Every row comes from one small tree of marks. Brackets hold a mark, then the marks that hang from it, in the order of their numbers. Every link used is in the known rows. Which tree was each row made from?
(in the rows, 128 means zero)
Known rows:
(z759 z770): [163 127 119 158 147  78 183 132 119 120 126 153 122  83 141 137 135 172
 137 138 160]
(z865 (z578 z360 (z770 z252 z761)) z746): [109 128  94 128  85 118 117 120 126  95 132  89 168 141 130 115 121 131
 142 146 116]
(z427 (z360 z578) (z770 z252 z759 z761)): [127 166 162  97 122 175  88 211 134  97  94 171  73  63 131 119  96 136
 130  98 177]
(z578 z770): [142 111 138 144 158  94 143 103 116 143 131 135 150 127 121 139 122 121
 110 120 158]
(z770 z252 z759 z761): [137 132 120 124 102 135 106 248 140  82 143 172  72  72 110  99 142 146
 155  86 129]
(z427 (z770 z761)): [144  95 130 128 133 156 129 123 114 122 115 173  96  93 131 130 118 112
 143 112 155]
(z427 (z360 (z578 z770))): [123 149 169 128 189 110 121 107 127 177 105 144 146 117 134 150  98 123
  93 140 191]
(z252 (z770 z759 z761)): [124 158 119 128 135 159 152 181 135 111 140 184  34  61 134 133 155 128
 148 112  65]
(z252 (z770 z759)): [132 159 116 141 140 119 182 168 134 119 141 164  65  54 135 147 154 140
 141 117  90]
(z360 (z578 (z865 z746))): [107  94 111 144 170  58 150 133 151 188 151 185 137 129 110 156 128 127
 126 154  81]
(z761 (z770 z252 z759)): [172 164 124 146 137  38 162 229 116  71 146 146 101  30 107 114 146 169
 139 111 136]
(z761 z770): [171 128 126 162 175  39 179 145 107 128 143 153 118  51 120 137 139 146
 134 144 152]
(z865 (z578 z360 (z770 z761)) z746): [114 139 101 127 103 134 132  62 122 134 133  75 169 139 143 120 123 124
 143 164  99]
(z427 (z360 (z578 z865)) (z770 z252 z759)): [130 142 157 105 120 156 107 179 136 119  99 148 106 128 128 130 113 135
 111 104 174]
(z865 (z578 z360 (z770 z759)) z746): [124 185 108 125  83 115 153  76 127 118 143  43 182 111 146 116 132 152
 145 153  97]
(z865 z578 z746): [131 140  74 147 105  64 179 127 126 139 156 127 160  56 128 120 134 163
 162 153 102]
(z427 z770): [151  99 130 141 139 112 156 111 113 130 117 153 126  89 134 142 117 126
 132 117 178]
(z427 (z360 (z578 (z770 z252 z761) z865))): [108 103 157 112 163 155  71 153 134 147 105 166 118 193 113 131 112 104
  91 120 150]
(z578 z360 (z770 z759) (z865 z746)): [119 129 122 124  94 124 161  61 136 132 143  62 152 188 126 136 149 124
 122 141  95]
(z770 z252 z761): [132  85 114 139 127 115 110 220 132  99 135 189  91  94 109 116 133 131
 147 101 151]
(z427 z360 (z770 z252 z761)): [143 115 133 117  91 163 130 164 113  87  92 152  89  87 132 117 109 126
 132  99 233]

Write each row's tree:
[ 95 148 130 106 155 121 112 126 150 154 146 166 112 149 104 129 128 119
 114 134  17] | (z360 (z578 (z770 z759 z761) (z865 z746)))
[121 145 103 140 105  95 161  48 121 140 136  60 199 134 145 135 124 136
 138 168 123] | (z865 (z578 z360 z770) z746)
[126 130  88 150  93  95 164 100 132 146 145  82 173  97 150 129 134 150
 166 165 131] | (z865 (z578 z360) z746)
[132 170 137 113 105 204  77 109 123 118 130  66 140 140 154  99 133 122
 146 133  98] | (z865 (z578 z360 (z770 z759 z761)))
[149 113 111 145 128 101 144 202 123  76 122 184  92  83 125 121 132 166
 142 118 153] | (z759 (z770 z252 z761))
[118  76  99 150 109 104 175  83 141 160 145 102 142 171 130 150 151 123
 145 152 128] | (z578 z360 (z865 z746))
[117 130  95 141  91  77 144 106 122 103 134  71 198 135 133 126 121 143
 134 149 144] | (z865 (z578 z360 (z770 z252)) z746)
[126  73 130 127 152 152 107  94 121 151 133 147 120 198 113 124 139  94
 113 116  95] | (z578 (z770 z761) z865)
[122  95 103 139 133  73 181  62 124 151 146 126 158 168 106 143 138 123
 112 140  91] | (z578 z770 (z865 z746))
[124 149 165  93 132 214  91 134 133 148 100 153  75 132 139 122 115 114
 123 118 134] | (z427 (z360 (z578 z865)) (z770 z759 z761))
[139 173 138 126 111 166 105  98 123 128 132  49 171 135 155 112 134 139
 139 135 126] | (z865 (z578 z360 (z770 z759)))
[128 146 156 116 123 186  99 113 134 116 126  89 108 150 142 119 134 115
 132 118 128] | (z578 z360 (z770 z759 z761))
[131 110 159 122 161 151 124  91 124 180  95 156 124 151 140 153 106 112
 107 138 187] | (z427 (z360 (z578 z865)) z770)
[125  61 136 142 132 130 112 111 127 125 122  92 161 235 125 142 137  99
 105 119 166] | (z578 z360 (z770 z252) z865)
[128 149  88 139 119  70 171  78 113 135 146 107 186  97 125 122 122 147
 132 153  91] | (z865 (z578 z770) z746)
[118  59 138 128 124 171  83 123 132 118 120 113 134 242 121 131 137  91
 115 114 147] | (z578 z360 (z770 z252 z761) z865)
[117 184 107 112  80 160 122  91 129 112 141  62 151 120 145 104 134 139
 153 147  72] | (z865 (z578 z360 (z770 z759 z761)) z746)
[133 137 148 129 108 134 114 161 132  90 126  82 141 142 131 130 131 134
 121 105 178] | (z578 z360 (z770 z252 z759))
[115  93 153 136 208 102  99 104 134 193 131 170 151 190 115 156 119 101
  90 138 104] | (z360 (z578 z770 z865))
[135 152 164 106 136 176 118 123 130 158 102 135 106 123 139 133 116 127
 115 122 155] | (z427 (z360 (z578 z865)) (z770 z759))
[136 127 131 142 134 140 114  67 115 150 125  64 194 159 155 127 122 122
 131 150 153] | (z865 (z578 z360 z770))
[106  87 155 123 204 142  72 115 138 184 128 189 123 195 113 143 118  89
  96 136  73] | (z360 (z578 (z770 z761) z865))
[ 89  89 118 123 163  80 105 156 145 135 137 192 131 173  90 141 115 111
 101 133  64] | (z360 (z578 (z770 z252 z761) (z865 z746)))
[114 121 100 109  87 119 133 160 137  78 148 142 109 152  90 107 145 130
 124 100  54] | (z578 (z770 z252 z759 z761) (z865 z746))
[125 115 151 113 116 210  91  94 132 134 129  85 110 219 136 117 148  99
 120 116  97] | (z578 z360 (z770 z759 z761) z865)
[119 190 175 100 161 167  86 146 135 148 112 142  98 100 131 120 107 122
 108 123 139] | (z427 (z360 (z578 (z770 z759 z761))))
[147 156 139 100  67 187 121 190 119  63  99 131  70  64 132  98 117 143
 140  84 200] | (z427 z360 (z770 z252 z759 z761))
